Each row was made from one walk, in order. Every step used is in the known rows, and no mark comes twice. Write each row's walk.
In the rows, zero is written as 128.
Known rows
fipon fesur furul: [ 97 127 148 113 130 136  68 160 193 133 119  90 165 112 112 139  90 175
 150 142 151 131 110  88 141  65 143 102 160 136 174]
bepa bulif kome: [154 126 129 186 111 102 120 150 116 113  37  47  89 154 129 142 154 125
 131 134 112 121 126 115  58 112  94 120 142 131 154]
temed bezakev bulif: [162 143  98 112 153  92 117 157  89 111  78 104 124 109  89 176  96  91
 180 132 152 103 131 135 208 133 151 142  71 134 150]
fesur bepa bulif furul: [189 117  97 115  89 136  66 115  96 156 108  74 100  82 118 127 132 130
 127 148 108 138 121  99  79 103 177  72 149 147 175]
furul fesur: [106  80 161 144 144 149 149  79 170 128 109 112 163 155 111 153 123 156
 156 126 142 108 113  91 115 110 118 122  99 114  86]
fesur furul bulif: [150 107 160  88 108 134  73 127 140 204 124 122 127 133 132 164 115 150
  93 116 141 116 134 100 140  84 131 111 145 120 187]
bepa bulif bapavid: [170 117 137 127 101 145 124 110 123 127  38  71  99 124  98 131 162  85
 101 165 116 149 132 120  76 113 115 123 148 155 174]
temed vode: [122 118 130 123 123 160 122 116 139 156 140  99 141 116 145 149 143 124
 159 147 184 110  99 172 118 114 112 127 107 108 139]
fipon fesur furul bulif bezakev temed: [106 125 179 119 110 123  36 162 176 149  95  81 157 126 108 171  91 155
 137 144 144 120  88  97 165  58 164  91 135 120 181]
bepa bulif: [154 110 145 154 120 102 131 130 100 128  75  65  96 105 125 143 176  95
 130 144 114 131 145 110  82 111 118 114 146 129 171]
fesur bepa: [164 130 105 101 113 147  89 125 117 147 149 132 120  87 119 123  95 154
 124 138 104 147 107 102 122 127 193  93 138 130 131]
bezakev temed: [117 114 165 130 120 111 126 179 105 129 120 117 134 171 118 149 124  92
 145 159 140 140  71 152 154 161 176  94  85 145 161]
vode temed bezakev bulif bapavid: [187 128 121  72 110 138  92 149 155 115 100 124 153 153  89 165 130  86
 148 130 146 124 133 150 218 171 178 148  84 187 141]
bapavid gutel: [114 112  69  98 173 149 122 140 120 135 123  80 133 145 119 124 152 131
 140 161 170 134 147 131 143 149 116 142 130 121 137]
fesur fipon: [117 135 128 107 140  98 150 144 147 116 112  80 116 135 114 122 110 136
 123 131 131 154  93  98 136 133 141 137 157  93 107]
bepa bulif bapavid gutel: [163 110 108 111 123 156 121 115 117 130  36  47 101 132  93 129 174  87
 106 181 137 153 141 122  85 124 108 130 148 152 178]
kome bulif vode temed: [180 135 151 121  93 118  79 194 147 145 127 119 131 123 179 130 139  88
 111 125 130  77 115 156 152 119 115 128 145 153  80]
gutel bapavid: [126  91 139 110 112 146  88 112 159 117  96 139 103 152 130  90 111 135
 104 145 123 149 125 118 131 143 169 156 130 153 149]
fipon fesur bepa bulif furul: [136 115 130 133 110 133  47 136 152 115  96  66 143  74 109 137 108 155
 160 159 121 136 109  86  97  63 180  70 157 142 164]
temed bezakev bulif bepa: [171 151  82 125 129  99 106 139  98 111  70  99 137  94  69 158  89  90
 164 137 149 100 130 138 211 137 161 115  76 158 146]
furul bulif bezakev temed: [147 128 183 140  89 103  62 122 100 161  78 110 109 146 123 189 132  96
  97 127 111 104  95 144 171 110 164 110  89  94 137]
bezakev temed vode bulif: [127  82 184 137 110 131 103 165 113 150 112  85 126 158 142 184 152  91
 151 176 184 128  53 168 148 154 173 100  85 124 169]
gutel bapavid bulif furul: [163  81 146  84 105 116  52 118 149 118  82 101  95 187 143 107 134 118
 103 159 156 138 155  97 101 117 157 140 150 161 159]
kome bulif bezakev temed: [159 160 156 142  97  91  67 217  87 121  74  73  99 133 139 144 110  94
  87 136 123  84  78 147 166 118 143 127 114 112 120]
kome bulif bepa: [174 130 133 148  87 117  82 167 110 121  88  99 130  90 128 107 111 115
  66 135 121  82 127 132 128 114 133  97 148 156 104]
gutel bapavid bulif vode: [159  96 156  91 111 111  72 128 168 129  96 119  97 175 154 110 133 104
 119 162 148 142 141 104 121 123 150 143 154 151 125]
bezakev bulif: [154  98 131 138 121 101  83 182  59 146 127  92 123 135 109 177 150  97
 145 131 130 126 110 119 147 138 136 109 108 134 139]
fesur furul: [134 135 121  87 117 141  95 149 153 181 142 109 131 137 122 130 106 157
 112 122 151 130 123 102 140 105 121 116 152 138 188]
gutel bapavid bulif: [156  81 166  88 124 108  77 131 148 111  84 114  93 175 141 114 130 120
 103 160 143 150 153  87 114 129 166 151 151 145 144]

Write each row's walk
[113 107 166 127 117 134 123 172 113 149 129  98 143 163 130 163 135  90
 166 172 180 128  50 183 148 152 165  92  71 131 169]
bezakev temed vode
[150  87 132 149 105 114 113  95 127 134  54  22 113 137 114 143 174 109
 143 141 142 113 129  95  62  87 105  99 141 131 163]
bepa bulif furul fesur fipon
[173 127  82 105 135 115  87 127  99 126  75  86 136 116  82 175  87 107
 190 133 161  90 120 122 189 114 160 116  64 145 151]
temed bezakev bulif furul fesur bepa
[ 98  85 161 129 152 127 164  90 183 120  99  77 155 160 101 148 111 161
 153 128 144 127  88  70 121 114 126 128 119  89  71]
furul fesur fipon
[171 120 119  89 126 162  88 177 115 123  59  89 116 137 127 118 119 106
  66 165 146 108 124 139 125 122 111 153 145 145 115]
kome bulif bapavid gutel
[142  80 154 137 114 158  94 106 140 158 117  82 118 108 163 179 168 126
 136 154 191 110 103 150 119 118 123 136 129  98 141]
temed vode bulif
[149  80 129 107 116 196  88  95 153 159  90  69 122 127 141 170 167 120
 120 180 206 125 100 158 120 127 117 147 130 113 145]
temed vode bulif bapavid gutel
[149  80 134 134  96 166  70  94 139 165 114  69 120 119 165 172 173 123
 136 152 204  97 105 159 107 105 115 125 128 113 155]
temed vode bulif furul
[156  64 157  89 111 124  59 101 163 119  75  94 107 196 137 116 133 128
 114 158 161 131 150  85  97 111 154 138 140 156 144]
gutel bapavid bulif furul fesur
[149 120 150 111 101 133  66 140 151 194  99 107 122 168 136 164 102 170
  94 109 138 109 121 103 124  83 115 116 141 122 174]
fesur furul bulif kome
[166  74 127 106 117 179  79  98 147 134  57  85 100 145 121 158 163 122
  70 174 158 150 129 108 132 146 136 158 161 136 136]
vode bulif bapavid gutel
[154 114 164 159  89 109  56 140 119 132  71  68  82 141 135 183 156 109
  91 146 135 124  84 117 173 143 168 132 130 104 140]
vode bulif bezakev temed
[141 127  75  68 132 206 114 105 154 132  72 100 136 167  84 108 125 115
  93 181 159 160 122 143 131 148 114 150 131 161 136]
bulif bapavid gutel
[165 158  89 116 141  96 113 154 109 127  88 110 129 109 103 171  98  75
 196 134 156  95 118 151 214 127 136 133  76 141 131]
temed bezakev bulif vode
[150 105 168 160 106 119  85 115 127 146  66 126 115 172 147 176 121 147
 102 109 109  99 126 129 105  99 119 126 113 104 109]
furul bulif kome
[164  98  94  95 124 155  72 167  77 148  89  72 128 164  77 163 149  88
 122 169 150 148 105 129 150 152 126 123 112 157 146]
bezakev bulif bapavid gutel
[152  67 156  82 114 113  67 107 169 114  69  78 103 198 133 114 127 131
 112 159 162 140 139  74 101 113 158 141 150 144 136]
gutel bapavid bulif furul fesur fipon
[152 148 145 165  95  87  99 157  89 129  50  30  84 130 105 154 166  73
 128 152 113 128  95 130 125 121 141 105 117 119 181]
bepa bulif bezakev temed
[157  50 151 149  95 146  64  71 150 141  82  76 115 146 148 173 169 142
 108 134 161 101 129  92 107 107 127 123 143 128 128]
vode bulif furul fesur
[174 104 151  73 112 110  69 128 187 117  87 123 107 176 147 118 127  95
 131 159 156 135 149 112 155 135 168 154 138 167 128]
gutel bapavid bulif vode temed bezakev
[118 125 137 122 127 140  64 142 167 109 125 107 157  77 109 133  81 173
 158 152 118 144  99  87 129  79 191  85 149 130 134]
fipon fesur bepa
[177 128 149 104 104 152  92 170 120 119  62 112 114 129 131 120 106 105
  61 148 124 105 114 137 118 111 117 146 144 148 111]
kome bulif bapavid
[144 113 142 145  98 153  73 106 140 158 103  61 107 110 153 180 163 123
 128 149 186 103  87 156 140 112 124 140 123  85 137]
temed vode bulif bezakev
[156 157 156 140  95 102  64 214  91 131  80  62 103 129 145 150 116  94
  99 142 141  77  68 162 162 113 136 126 107 106 125]
kome bulif bezakev temed vode
[179 133 117 101 115 116  90 169 152 109 100 111 147 168 104 169 126 105
 163 115 145 111 130 150 209 169 168 147  82 175 131]
vode temed bezakev bulif kome
[185 133 107 123  96 131  85 125 116 165 122  93 102  70 131 130 131 115
 141 150  99 141 106 106  97 109 171  75 153 138 142]
fesur bepa bulif vode
[146 124 183 139  87 114  60 118 103 170  83 101 115 143 129 196 137  95
 109 133 131  99  84 158 167 105 158 110  82  87 141]
furul bulif bezakev temed vode
[179 124 124  85 120 117  96 158 144 116 118 122 151 143 102 170 136  91
 163 120 146 114 139 147 221 169 180 145  84 175 139]
vode temed bezakev bulif
[178 137 129 136 100 106 117 130 152 142  85  78 115 110 135 146 178  62
 165 142 130 114 137 145 132 121 119 114 134 160 146]
bepa bulif vode temed bezakev
[161  90 142 121 122 150 118  78 179 143  97  91 153 117 104 161 119 139
 179 139 130 112 107  85 129 110 166  97 101 137 101]
furul fesur bepa bulif vode temed bezakev
[161 126  89 114 140 108  99 127 103 117  68  85 139 129  86 176  98  98
 191 130 169  84 127 132 191 115 139 129  61 144 150]
temed bezakev bulif furul fesur
[166  89 149 100  99 115  64 114 157 111  77 108 106 162 120  97 124 121
  86 165 141 147 152  90 117 134 175 124 156 169 141]
gutel bapavid bulif bepa
[162 167 105 102  99 134 109 126 204 148 143 146 156 136 144 132 132  81
 178 125 148 103 117 176 200 142 129 128 111 173  92]
bulif vode temed bezakev
[128  93 110 132 102 159  93  68 157 143 108  88 158 170 120 130 134 145
 149 124 164  89 121 121  95  91 101 101 106 150 127]
bulif furul fesur
[157  79 153 129 112 156 111  80 177 153 114  90 154 125 112 156 136 144
 165 138 122 119 101  80 106 110 160  88 115 136  95]
furul fesur bepa bulif vode temed
[163 167 138 141 102 100  67 192  98 121  78  78  97 112 144 133 112 111
  79 121 116  77 106 135 154 103 120 143 135 104 104]
kome bulif bezakev
[150  76 119 134 106 112  66 146  86 151 108  47 139 167  99 177 148 110
 158 129 155 109  93 104 127 115 122  92 103 137 130]
bezakev bulif furul fesur fipon
[157 155 127 165  99  94  98 131 101 128  55  34  80 108 111 145 168  91
 120 138 107 122 124 119 113 105 117 121 139 112 166]
bepa bulif bezakev
[138  66 147 133 104 162  85  82 162 162 102  46 126 131 154 178 165 136
 144 152 210 100  87 136 106 100 117 127 128  97 133]
temed vode bulif furul fesur fipon
